Known rows, with every way that one mark hangs from another
A{K{J{V} L{F{Z{C}}}}}: [-13  16 -22  19   3  25 -37  -3  -1  -3  -3 -11  20  33  -2  12  -7   2
  -9   4  -9 -11  22 -13 -18 -26 -12  18 -16   9 -12 -15   3  16  20   7
 -14   3   2  -5 -31   6   2 -22   4 -39  -8  -7  24 -22  -1 -16 -21 -25
  28 -29 -25  -7 -21  22 -19  -4  14  -8]
Q{A{K{F J{V} L}}}: [-11  23  -4  36   9  27 -35 -13  -7  28  30  -7   8   8  -7   7   5 -22
  10  -6 -16 -23 -18  12   7 -38 -17   8 -23  24  22  16   7  12   3  16
  -6  -4  23   0   0 -16  -1   8   6 -30   8   1  -9 -31  -6  -4 -21  -2
  10 -11 -42  -8  -8   7 -12  16  16   2]
A{K{J{V} L}}: [-26  20  -5  13   2  27 -43 -16   2   6   8  -7  17  15 -10  -2  -7   0
   7 -12 -24  -7  -5 -15  -5 -44 -32  16 -25  21   1   4  -9  14   5   6
 -11 -21  15  10 -12  -6   0  12   1 -18  -7 -10   9 -13  -7  -5 -14 -28
  14 -25 -30  -5  -3  21  -9   0  -2   4]
F{K{A} Z{C J{V}}}: [-33  -2  35  24  29  -4  11 -27  -9  -2 -46  32  -8  46  37 -20  -7  50
 -45   8 -34  -6  -7 -17 -21  37   8  13  23  21  -7 -12 -23 -10  -9 -10
   3   0 -21   7 -13  15  -6 -15   2  41   3 -49  16   6  21  -5 -12   6
  -7 -23   6 -18 -23 -14  -2  -9  21   5]
K{A F{Z}}: [ 30  34  29   7   5   7 -15  -5   1  42   9  20  -2  19  36   0 -23   4
  -9   4  12 -21   7  16  24  25  24  10  17  11  37  -4   4  -2   2 -11
   2  33  19  21   6  31 -16  10 -10  -2   5  -9  -7   7   0  -8 -18   4
   0 -12 -26   2  -7  -2  -9   1  23  -7]
L{K{A}}: [-10  14  39 -13  30   1  -1  -6  11  29 -37  41 -12  31   3 -42 -10  -3
  10  28  -6   4  12   9  29  26  15  12   6   2   8  19  -2  -8 -12 -19
  25 -14  -1  28  14  34 -18  22 -25  35 -18 -50  -7   4   8  21   7  -1
 -30  -6  -8 -19  25  -2   9  16  11  10]
A{K{L}}: [  5  37   0  14  14  13 -25   1  12  -2   0   4  19  31  -7 -13 -34 -18
  17   6  -6 -17  -1  12   7 -18 -13  10 -27   4  17   5   7   5   7  14
   6   2  13   9  10   0  -3  27  -6 -16 -16 -23 -13 -20  -1  10 -19 -14
  -8 -19 -33  -5  21  10   7   7  15   4]
F{K{L}}: [ -5  33  35  -2  12  28 -18   7  19 -11 -23  14  20  47  -8 -21  -6  -6
  12  12   8  -8 -10 -10  10   9  -3   8 -14  -3  10  18   0  -6 -19  11
  -2   3   2  24  11  29   9   7 -13  18 -25 -31 -29 -24  14  18 -14  -6
  -3 -14 -12  -4   6   8  22 -12  19  12]
V{J}: [  1   1  34 -14  13  -3 -19  13 -22 -13 -16  25  -5  -3  16 -29 -56  27
 -10  32  15  15 -15 -22  -2  -9 -11  -3  12  -9   2  -6  -9   2 -17   0
  19 -23  13  13 -12 -10 -34  14 -29  -6  28 -52  12  -3  -7   4  -6 -12
 -41 -21 -44  -2   8  25   5  10  -9  15]
F{K{A J{V} L} Z{C}}: [-31  10  34  19   7  30 -16  -8  12   9 -25   5   2  67  19   5  20  36
 -22  -5 -21 -12   4 -32  -7  21   6  24  18  34  -6   5 -21  -6  -7 -12
 -19   2 -11  24 -21  35  23 -26  10  12  -3 -22   6  -7  14 -14 -21 -15
  21 -28   8 -25 -45   2  -4  -6  29 -19]
K{J{V} L{F{Z{C}}}}: [-15  15 -10   1 -11  27 -49   4  -2  -7  -8 -15  17  27   9  22  -1  17
 -24   2  11   8  25 -38 -18 -18 -13   4   6  17 -21 -17  -5  12  11   2
 -18   1   4  11 -46  18   1 -40  -1 -38 -16   3  24 -21   1 -29 -13 -26
  28 -23 -22   5 -47  27 -25 -12  -1 -17]
Z{C J{V}}: [-49   2   4   8  24 -19 -10 -22 -24 -22 -44  21   3  11  31 -23 -50  43
 -44  17 -20  24 -16 -42 -25   5 -21   1  17  26 -27 -27 -22   1  -6   4
  31 -28  -3   3 -33 -19 -31  11   2  10  -6 -45  22   0  -1  -2   8   0
 -46 -22 -29  -8 -16  11 -12  -8 -18  23]
L{F{Z{J}}}: [ 24  18 -11   9  19  -8 -15   8 -14  -6 -24  19  12  12  23 -15 -45  13
 -33  25  21   4  19   4  -8  12  13  -3  10 -18   2 -24   0   5   3   6
   3  25   0  -6 -21  10 -27 -18 -32  -9  -6 -21  23  -9  17  -9  -9  -3
   3 -13 -31  20   1   5 -20 -13   0   3]
L{F}: [ 17  30  -1 -17  19  -1 -19   8  -5   0 -31  23  18   9   6 -17 -35  -7
   1  30  26   9  17  -7  11   5  14   0  -1 -23   1  -7   6   2  -4   6
  17   7   8  11 -16  14 -36  -2 -38  -9 -11 -28   7 -14   9   6   8  -7
 -10 -11 -44  10   9  19 -15  -3   7  11]
K{A J{V} L}: [-31  17  37 -12  -6  28 -45 -24   8  31   7   1   4  18  12  -1  13  20
   4 -30 -21   5  -1 -32   3 -29 -22  23   4  57  12  10 -19   2 -12 -21
 -16 -35  14  41  -8  14  -3  12   8  16  -6   3   0   2  -8 -20  -5 -18
   9  -4  -9  -8 -20  11 -14   4  -9  -9]
A{K}: [  2  29  -4  13  28  -3 -12  -5  -2   6 -16  22  13  14   1 -24 -44  -6
  12  17 -13  -8  -4   3  13 -10  -7  11 -15  -6   6   4  -6   5   2   9
  20  -8  12   5   4  -9 -20  33 -23  -8  -2 -41   4  -6   5  18  -7 -15
 -21 -29 -45  -6  29  12  -2  11   9  15]
F{K{A L} Z{C J{V}}}: [-30   9  42  22  17  12   1 -21   7  -8 -34  10   1  65  26  -6   4  43
 -42   3 -28 -18  -4  -9 -25  30   2  16  13  36   3 -12 -10 -10  -4  -6
  -8  11 -23   9  -4  25  14 -15  15  35 -14 -30   0  -8  14 -10 -27   6
   8 -13  15 -17 -27 -15   8 -14  23  -7]
K{J}: [ -7  14   5   2  11   8 -38   7  -7  14 -16  20  11   8   8 -21 -34  12
   0   2   0  23  -6 -40  17 -14 -14  12  15   8  -9   6 -32   8 -15   3
   0 -27  25  26 -31  -2 -18  20 -28 -11  10 -20  17   3   6  -2   8 -26
 -13 -32 -41  -3  -4  21 -17  -1 -17   3]
G{Z}: [ -6  38  -3   9   3 -24 -29  17   7   7 -34  27  -6   9   4 -16 -60   5
 -18  37   8   7  -3 -43  31  20  13  12  27   6   4   3  -7  -1  13  11
  20   1   5  10 -15 -10 -28  10 -38 -17   6 -37  21  10  10  14   1  -6
 -42 -36 -32 -12   3  25  10   4  -1  19]
K{A L}: [  7  41  44  -9   8  11 -21  -3  21  20  -5  11   5  36  16 -12 -19   0
  13  -4   1 -10  -2   4  21   6   0  20   2  37  33  10   1  -6  -8  -9
   5  -3  11  42  21  24  -5  33   0  20 -15 -12 -30  -6  -3   2 -11  -7
 -14   6 -15  -9  12   0   7  10  13  -7]

Rows
[ -3   0  18 -15  18  26 -18  -3   9  38 -32  24   3  33  -9 -29  21  -9
   5  23   7   9  36   5  20  14  20  20   3  -8  -5   8   4   4 -11 -23
   2  -4  -7  18 -12  48 -20  -9 -33  18 -13 -22  16 -11  10  -2  20  -8
   9  -2   0 -15   9   8 -11   1  10   7] | L{F K{A J}}
[ 21  37  -8  32  -3  24 -32   1   0   5  27 -10  24  32   5   7 -26 -13
 -10  -2   5 -36   0  31  -9 -12  -5   3 -27   5  27 -18  23  16  23  18
 -14  43   9 -13   7  10   7   4   5 -35 -12   3 -13 -26  -5  -8 -38  -1
  20 -15 -24  11   5   1  -1 -11  17   1] | A{K{F{Z{J}} L}}
[ 11  33  47  10  16  24  -6   4  20  10 -19  17   2  61  16  -8   1  11
  -4   3  -5 -25   3   9  13  26  16  18  10  11  27  15  -5 -11  -8  -6
 -15  21  -4  25  17  42  17  -5  -5  28 -15 -27 -21  -7  18   3 -32  -2
  16 -13   5  -8  -6 -12  15  -5  37 -13] | F{K{A L} Z}
[ 18  32 -13  32  -9  39 -49   8   3  18  31 -15  23  34  -3  17 -10 -14
   0 -10   3 -28   8  12   2 -21 -11  14 -20   7  20  -9  10  21  17  16
 -27  33  21  -4 -10  14  16   2   1 -49  -3  13   0 -25  -4 -16 -34 -19
  37 -28 -31   5  -8  11 -11 -10  15 -10] | A{K{F{Z} J L}}
[-11  21 -18  31  -9  34 -45  -5  -4  10  20 -18  20  31   5  25  -7  -1
 -13  -7  -9 -21   7  -8 -15 -25 -16  12 -20  18   2 -16   7  16  22  11
 -18  19  14  -5 -26   8  12 -17  15 -53  -5   4  11 -20  -9 -23 -29 -22
  32 -35 -28  -3 -29  20 -17  -8  16  -8] | A{K{F{Z{C}} J{V} L}}
[ -4  17  -7  38  32   3 -16  -5  -8  26  -4  17  -2   9  -3 -17 -19 -11
   9   9 -26  -7 -21   4  21 -28  -8  17  -5  11  16  21 -16   5  -9  13
  10 -23  19   1  -9 -26 -14  31 -14 -15  26 -26   8 -13  11  10  -6  -8
 -16 -23 -51 -16  16   2 -12  31  13   8] | Q{A{K{J}}}
[ -8  23 -16  22  14   9 -21 -10  -3 -18 -11  -5  19  35   4   2 -24   3
 -20  16  -9 -18  13   6 -27 -10 -12   9 -21   8   0 -24  14  10  20  12
   2  16  -9 -14 -10   2  -4 -12   5 -26 -18 -18  10 -24   0 -11 -25  -8
  15 -16 -21  -1  -2   9  -9  -4  17   1] | A{K{L{F{Z{C J{V}}}}}}
[ 10  31  -3  37  30   4 -12  -4  -9  28  10  15   1   6   0 -12 -25 -26
  12  15  -7 -25 -17  29  21 -14   3   6 -17   1  30  16  10   5   2  20
  16   8  23  -6   9 -16 -18  26 -10 -21  14 -24 -13 -23   3  13 -17  10
 -18 -14 -52 -12  18   0  -6  25  26  11] | Q{A{K{F}}}
[-10  17  39  28  18  12   2  -2  13  -8 -35   8   2  80  25 -11  -5  34
 -37   9 -13 -21  -4   3 -10  43  10  22  17  30   9  -9 -11  -9  -6   2
  -9  24 -21   9   1  34  16  -5  13  29  -8 -26 -14 -11  18  -5 -27   5
   7 -15  17 -19 -16 -21   9 -11  32  -8] | F{K{A L} Z{C J}}
[-12   4  -1   9  24   2  -3  -7 -13 -21 -50  22  13  36  13 -12 -14  26
 -39  32   6  -2  17 -11 -26  25  14   0   7 -19 -20 -22  -1   0  -2   5
   2  22 -21 -12 -28  22 -12 -41 -18   6 -13 -38  26 -17  23  -7  -6   3
   9 -24 -12   3 -21   5 -14 -21  18  10] | L{F{K Z{C J{V}}}}
[ -2  14  -3  26  22 -25  -5   6 -14 -18 -42  18  -1  29  40 -14 -66  36
 -52  27  -2  10  -3 -20  -9  25   3   2  33   7 -15 -27 -25   1   4   9
  18   9   1  -1 -34  -4 -17   4 -10 -13   4 -40  22   2  13  -5 -18  -6
 -27 -32 -31  -1 -14   1 -11  -5  -2  -4] | F{Z{C J}}
[ 19  32 -12  28  11   9 -19   2  -4  16  10  13  15  14   9  -1 -39 -10
  -1  14   0 -24   7  18   9  -1   7   5 -16 -16  19 -10  10  12  15  13
   3  31  18  -7  -2   6  -7   8 -14 -33   3 -20   3  -9   3   1 -24  -7
   6 -30 -40   4   9   8  -8  -2  22   5] | A{K{F{Z}}}
[ 24  42  28  14  -7  20 -23   8  16  24  11  -5   7  54  32  24 -18   4
 -15   2  22 -33  11  16  13  31  22  20  14  33  31 -13  20  -3  15  -2
  -3  46  10  21   6  43   7  -1  15 -17 -12   5 -30 -13  -8 -17 -34   2
  10  -5 -13  -9 -24  -1  -4  -2  38 -20] | K{A F{Z{C}} L}
[ -4   1   0 -16  14  24 -30  14   0  15 -36  19  11  28 -17 -28   5 -14
   1  36  20  18  35  -6  10   7  11   6  -6 -25 -21   2   5  14  -5  -5
   4  -2  -1   7 -24  38 -17 -21 -40  -7 -19 -26  21 -20  13   3  17 -13
   8 -14 -14  -3   5  21 -12  -6  -1   8] | L{F K{J}}
[-11  -1  13   5  18  17  -9  -8  -1  13 -43  21   7  45  16  -6  13  26
 -23  20   1  -1  26 -21  -7  21  22  20  17  -3 -16  -8 -10  -3  -4 -14
  -6   7 -11   8 -31  34 -11 -38 -16   8   3 -30  27  -7  23 -14  -1  -9
  23 -26  -7 -14 -29   9 -20  -9  30  -8] | L{F{K{A J{V}} Z{C}}}
[-21   3  26   7  15   9  -7 -18  -6  25 -23  23 -13  32  21 -14   1  12
 -28  22  -7  -6  15  14   2  35  16   3   6   6   2  -9  11   2   7 -17
  17  16  -7   5  -5  41 -15 -13   0  17 -16 -36   8  -3   0  -5  -8  11
 -10  -8   2 -11 -12  -3  -1  -4  12   6] | L{K{A F{Z{C J{V}}}}}
[-12   6  23 -14  17  26 -19 -15   1  21 -29  26  14  24  -1 -21  23  10
   3   4  -5   3  15 -17   1   2   9  20  -4  -4   0   9  -5   0 -16 -16
  -9  -9  -5  18 -13  29 -20 -21 -27  31  -5 -21  15 -10  20  -3  17  -7
  15 -11 -12  -8  -8  11 -18  -9  15  12] | L{F{K{A J{V}}}}
[-11   2  -2  10  16  17 -15   4  -9  -7 -46  19  12  37   9  -2   0  23
 -24  27   7   4  24 -32 -14  17  15   7  12 -20 -27 -11  -7   1  -3   1
  -8  12 -10   0 -43  27  -6 -50 -22 -11  -4 -32  34 -15  25  -9  -2 -12
  22 -34 -18  -2 -35  17 -19 -13  21  -1] | L{F{K{J{V}} Z{C}}}
[ -1  20 -14  29  11   8 -24 -20 -20  10  13   9  16   3  14  -2 -28   4
 -20   4 -12 -21  -1  14 -12 -14 -10   0 -20  -4  16 -18   8  12  16   8
  -1  22  14 -16  -6  -7 -16  -1  -3 -21   1 -21  15 -10  -1  -7 -25  -2
   8 -27 -32  12   0   5 -13  -8   7  13] | A{K{F{Z{J{V}}}}}
[ 22  38 -12  16  13  13 -24   7   6  -4  -2  -2  24  35  -3   1 -27 -18
   5  15   9 -24  18  23  -2  -9   2   9 -24 -11  14  -9  19   9  18  13
  -5  28   2  -3   2  12  -2  -3 -11 -30 -16 -14  -2 -24   5  -1 -28 -13
  19 -15 -29   5  12  10  -2   0  25  -2] | A{K{L{F{Z}}}}
[-26  -4   1 -17  13  24 -30  -6  -6  13 -36  18   8  12 -16 -26  17  -3
  -5  25   8  22  31 -16  -2  -6   2  -3  -8 -22 -27   1   5  12  -6 -10
   4 -14  -5   8 -28  31 -22 -33 -32  -1 -25 -32  32 -17   9   0  17 -13
   7 -15 -14   0  -7  25 -16  -7  -9  12] | L{F K{J{V}}}
[ 15  12   0   3  15  21 -20  14  -1   3 -32  18  20  35   3 -10  -1   9
 -15  22  17   1  21 -13   1  15  19   9   6 -28  -6  -2  -7   4  -7   0
 -20  22  -4   3 -28  31  -5 -36 -35  -4  -1 -23  20 -16  28  -4  -5 -12
  29 -27 -19   6 -13  13 -15 -18  18  -3] | L{F{K{J} Z}}
[-39  -6  34 -13  18  17 -19 -22   1  38 -29  29 -12  16   0 -35  14  12
   3   5 -25  18  12 -20  14  -1  -5  14   8  16 -10  17 -19   1 -13 -27
   9 -39   2  29  -8  25 -16   5 -18  32 -11 -40  20   7   2   0  16 -14
 -14 -13  -4 -17  -2   8  -6   8 -10   5] | L{K{A J{V}}}
[  6  29  -3  42  11  25 -34  -1  -2  29  28 -10   9  22 -11   2  -2 -27
  13  -2  -8 -27 -16  22  17 -31  -8  15 -22  22  31  16   8  12   4  18
  -5   6  25  -3   1  -7   2  18   0 -32  12   6 -16 -33  -3   1 -21  -1
  10 -12 -43 -11   4   4 -10  17  19  -1] | Q{A{K{F J L}}}
